Every row comes from one small tree of marks. Brackets hold a mark, then the marks that hang from it, in alphabetical order. Every link used is in the known rows. Which tree was each row made from?
Known rows
(T (K W) (P D)): 0.551,2.427,-3.059,4.279,3.227,-1.943,-1.607,-0.855,2.640,-3.623,1.799,-0.584,-1.665,0.186,5.671,0.618,0.964,1.346,-1.364,0.743,-0.024
(M N): -0.469,-3.033,0.608,0.004,-1.433,-2.129,-0.325,0.156,0.062,-0.816,-0.934,0.013,0.159,-0.172,3.690,-0.131,0.335,0.678,-0.365,0.146,-0.265
(N (M (P D (K W)))): -2.020,2.737,-1.958,-0.388,2.189,0.032,-0.235,0.813,1.809,1.369,3.087,0.216,-2.524,-1.688,1.368,0.858,0.389,1.335,-3.352,-0.267,0.743
(K D W): -0.462,1.257,-4.275,-1.011,-1.597,0.706,2.069,0.779,-1.576,0.332,0.104,-2.779,-2.000,2.030,-0.124,1.054,0.518,1.726,0.392,-2.007,2.561
(M (P W)): 0.382,4.134,-1.082,0.557,0.493,-0.737,-0.458,1.183,1.718,1.851,-1.448,0.271,-0.134,-0.433,1.316,0.050,-0.457,0.894,-0.861,0.358,0.025
(N (M (P A D W))): -1.261,2.047,-1.562,-0.455,3.118,-2.644,-0.475,1.144,2.892,1.209,0.304,0.723,-1.756,-1.416,0.190,0.949,-0.853,0.698,-2.214,-0.319,0.347
(K D (N (M P)) W): -2.333,2.279,-6.022,-2.323,-0.398,-0.954,2.912,1.305,-1.963,1.554,0.789,-3.316,-4.595,0.289,-1.713,2.047,0.362,3.243,-2.079,-4.098,3.505
(P A D K M W): -0.204,-0.422,-6.025,5.070,5.642,-0.505,-1.710,5.802,5.783,-1.747,2.633,0.984,-0.229,-5.802,-0.586,2.423,1.531,2.119,1.671,0.450,0.231
(P A (M N) W): -0.066,-2.411,-2.946,3.098,5.445,-3.428,-0.732,4.321,2.205,-1.635,-2.683,0.777,-1.425,-3.620,0.634,1.345,-0.142,1.551,1.887,-0.030,-0.713
(M (P D (K N) W)): -0.277,3.775,-4.026,1.929,-0.397,-0.173,-0.908,2.588,3.956,1.405,2.003,-0.054,0.323,-2.687,1.309,1.137,1.020,2.121,-1.443,-0.110,0.949
(M N (P W)): -0.108,1.086,-0.454,0.522,-0.929,-2.834,-0.798,1.263,1.772,0.979,-2.444,0.263,0.027,-0.665,5.044,-0.032,-0.151,1.512,-1.255,0.439,-0.225
(K (M (P A)) N W): -1.509,5.244,-3.043,0.586,1.390,-2.018,2.143,2.979,-1.500,1.396,2.314,-2.112,-5.893,-4.038,0.405,2.067,-0.459,3.987,-2.595,-3.005,1.175
(T (K D M N)): -1.954,-0.070,-0.497,-1.365,0.296,-2.054,1.082,0.577,-1.021,-0.300,-0.787,-1.734,-2.999,-2.497,3.103,1.914,-0.795,2.861,-0.081,-1.806,1.264
(S (K D W)): -0.255,1.097,-3.342,-1.179,-0.742,1.857,1.957,1.114,-0.699,0.070,-0.951,-2.753,-1.987,1.969,-1.020,1.834,1.957,0.805,-1.327,-0.093,0.328
(M N (P K)): -1.044,1.160,-0.252,0.668,-1.837,-0.915,-0.759,2.317,0.406,1.102,1.616,0.294,-0.090,-2.964,6.069,0.134,0.575,1.699,-2.186,0.922,-0.985
(M N (P (K W))): -0.718,2.171,-1.706,1.320,-1.551,-0.701,-0.418,2.494,0.137,0.983,2.165,-0.258,-1.077,-2.416,6.270,0.367,0.723,2.110,-2.571,0.525,-0.658
(K D N W): -1.012,0.774,-6.274,-0.998,-2.067,-0.389,2.787,1.378,-2.154,0.473,0.487,-3.642,-2.850,0.962,-2.214,1.915,0.781,2.827,-0.079,-3.881,3.470
(M N (P A K)): -0.621,1.136,-0.856,1.335,-1.100,-2.527,-0.705,4.085,0.248,0.761,2.208,0.623,-0.080,-4.291,5.603,0.689,-0.374,1.359,-1.992,0.891,-1.903
(T (P D M)): -1.196,0.769,-1.678,2.844,4.134,-0.112,-1.574,-0.264,2.967,-3.202,1.583,-0.033,-1.034,-1.723,0.670,-0.105,2.527,1.717,0.077,0.287,0.495
(K D M N): -3.198,-0.396,-0.783,-3.717,-1.307,-1.360,2.781,1.311,-1.820,0.540,-0.802,-3.071,-3.878,-2.933,-1.313,1.869,0.706,4.010,0.178,-3.959,3.080
(T K): 0.226,0.171,0.076,1.219,1.239,-1.094,-0.872,-0.298,0.222,-0.740,-0.249,0.422,-0.258,-0.509,3.977,0.566,-1.312,0.077,-0.183,0.964,-0.928

Which tree is each row?
-2.411,0.003,-1.361,-2.286,-1.294,-1.261,2.606,1.237,-1.735,-0.243,-0.739,-3.199,-4.924,-0.751,3.747,1.443,0.947,4.143,-0.334,-2.700,2.805 -> (K D (M N) W)
1.168,0.785,-2.582,3.494,4.777,-2.254,-0.839,3.926,2.247,-3.330,-0.335,0.206,-1.204,-3.028,1.425,0.501,2.209,0.752,-0.440,0.580,-1.580 -> (T (P A K W))
-0.657,-2.364,-1.984,2.079,4.415,-1.165,-0.920,1.796,2.418,-1.385,-3.486,0.425,-1.386,-1.730,1.309,0.596,1.140,2.058,1.559,0.030,0.589 -> (P (M N) W)
0.784,4.045,-1.746,1.236,1.254,-2.324,-0.427,2.917,1.529,1.627,-0.853,0.528,-0.166,-1.742,0.884,0.600,-1.421,0.606,-0.654,0.291,-0.870 -> (M (P A W))
-1.097,2.483,-1.412,-0.436,1.080,-0.863,1.060,2.453,1.601,0.664,-0.505,-1.543,-2.804,-2.798,-0.956,2.409,1.399,2.133,-2.526,-0.274,-0.526 -> (S (K (M (P A D W)) N))
-0.858,1.705,-2.968,0.875,-1.842,-2.209,0.344,4.472,-0.454,1.008,2.260,-0.742,-1.130,-3.301,5.570,1.139,-0.134,2.187,-1.855,-0.117,-0.664 -> (M N (P A (K D W)))
-1.512,-0.554,-4.410,3.113,4.852,0.174,0.090,6.154,-0.230,-0.964,3.994,0.203,-2.216,-7.542,-1.829,2.309,0.930,2.106,0.363,-0.755,-1.041 -> (P A (K N) M)
-0.308,0.194,-3.815,2.796,3.784,-1.596,-1.126,1.709,4.460,-3.204,0.754,-0.336,-1.423,-2.188,0.839,0.795,3.595,1.964,-1.435,-0.457,0.810 -> (T (P D (K (N M)) W))
-0.554,-0.942,-5.467,2.002,1.870,-0.941,-0.691,2.796,5.561,-0.828,1.492,-0.100,-0.513,-2.686,-0.675,2.033,2.496,2.084,-0.945,-1.054,2.043 -> (P D (K (N M)) W)
-1.739,3.164,-1.525,0.043,1.021,-3.182,0.825,2.588,1.816,1.131,0.714,-0.996,-3.247,-4.745,-0.009,1.874,-0.269,3.675,-1.368,-2.310,1.312 -> (K (M (P A D W)) N)
-0.002,3.852,-2.928,1.254,0.562,-0.113,-0.266,3.199,1.639,1.740,0.470,-0.068,-0.692,-2.884,1.204,0.859,0.650,1.840,-1.494,-0.166,0.013 -> (M (P (K N) W))
-1.571,2.213,-1.673,-1.778,-0.440,-0.218,2.275,2.549,-0.912,0.656,-0.789,-2.880,-4.003,-1.065,2.146,2.290,1.339,2.644,-2.458,-0.376,-0.080 -> (S (K D (M N (P A)) W))
0.157,1.257,-3.876,0.512,0.421,1.019,1.632,1.303,-0.476,-0.163,0.048,-2.275,-2.512,0.648,-2.114,2.023,1.979,0.918,-2.457,-0.386,-0.265 -> (S (K N W))
-2.038,2.132,-1.812,-2.283,-0.240,0.292,2.824,1.135,-1.837,0.388,-0.083,-3.231,-5.037,-0.614,1.155,1.469,0.698,3.725,-0.118,-2.772,3.044 -> (K D M W)
-0.178,0.473,-1.034,1.037,3.071,0.234,0.136,3.688,2.380,-0.627,-0.991,0.015,-2.355,-3.892,1.861,1.182,2.070,2.241,-0.218,-0.052,0.252 -> (P (K M) W)
-0.621,4.554,-4.602,0.814,-0.624,-0.518,1.078,4.638,-0.860,1.854,3.303,-1.201,-1.661,-3.606,0.877,1.710,-0.291,2.048,-1.701,-1.068,0.009 -> (M (P A (K D N W)))
-1.603,0.931,-2.766,-0.710,1.324,-2.133,0.336,0.576,1.447,1.034,0.294,-0.535,-2.105,-1.430,-1.659,1.235,0.121,1.749,-2.114,-2.058,1.531 -> (K (N (M (P D W))))
-0.971,1.824,-2.107,-0.410,1.330,0.701,2.211,1.595,-0.711,-0.085,-0.083,-2.660,-4.644,-1.183,-1.198,2.367,2.111,2.231,-2.865,-0.946,0.025 -> (S (K M N W))
-0.257,-0.523,-4.974,2.990,-0.116,-1.598,-0.506,4.575,2.964,-0.926,5.779,-0.020,0.716,-5.016,-0.721,2.313,0.807,1.192,-0.519,-0.694,0.036 -> (P A D (K N))
-0.193,1.227,-4.534,2.302,2.561,-1.637,0.714,3.990,-0.394,-2.830,2.207,-1.637,-2.548,-2.999,0.627,1.199,2.289,1.878,-1.030,-1.232,-0.210 -> (T (P A (K D N W)))
-0.843,4.826,-2.985,0.074,-1.221,1.542,0.617,2.568,-0.380,2.034,2.630,-1.032,-1.194,-1.774,2.349,0.785,0.491,1.939,-1.655,-0.178,0.497 -> (M (P (K D W)))
-2.873,4.509,-3.837,-2.403,-1.241,-0.696,3.398,2.051,-2.308,1.923,0.873,-3.951,-5.895,-2.350,0.230,2.249,0.425,5.238,-1.542,-4.346,3.617 -> (K D (M P) N W)
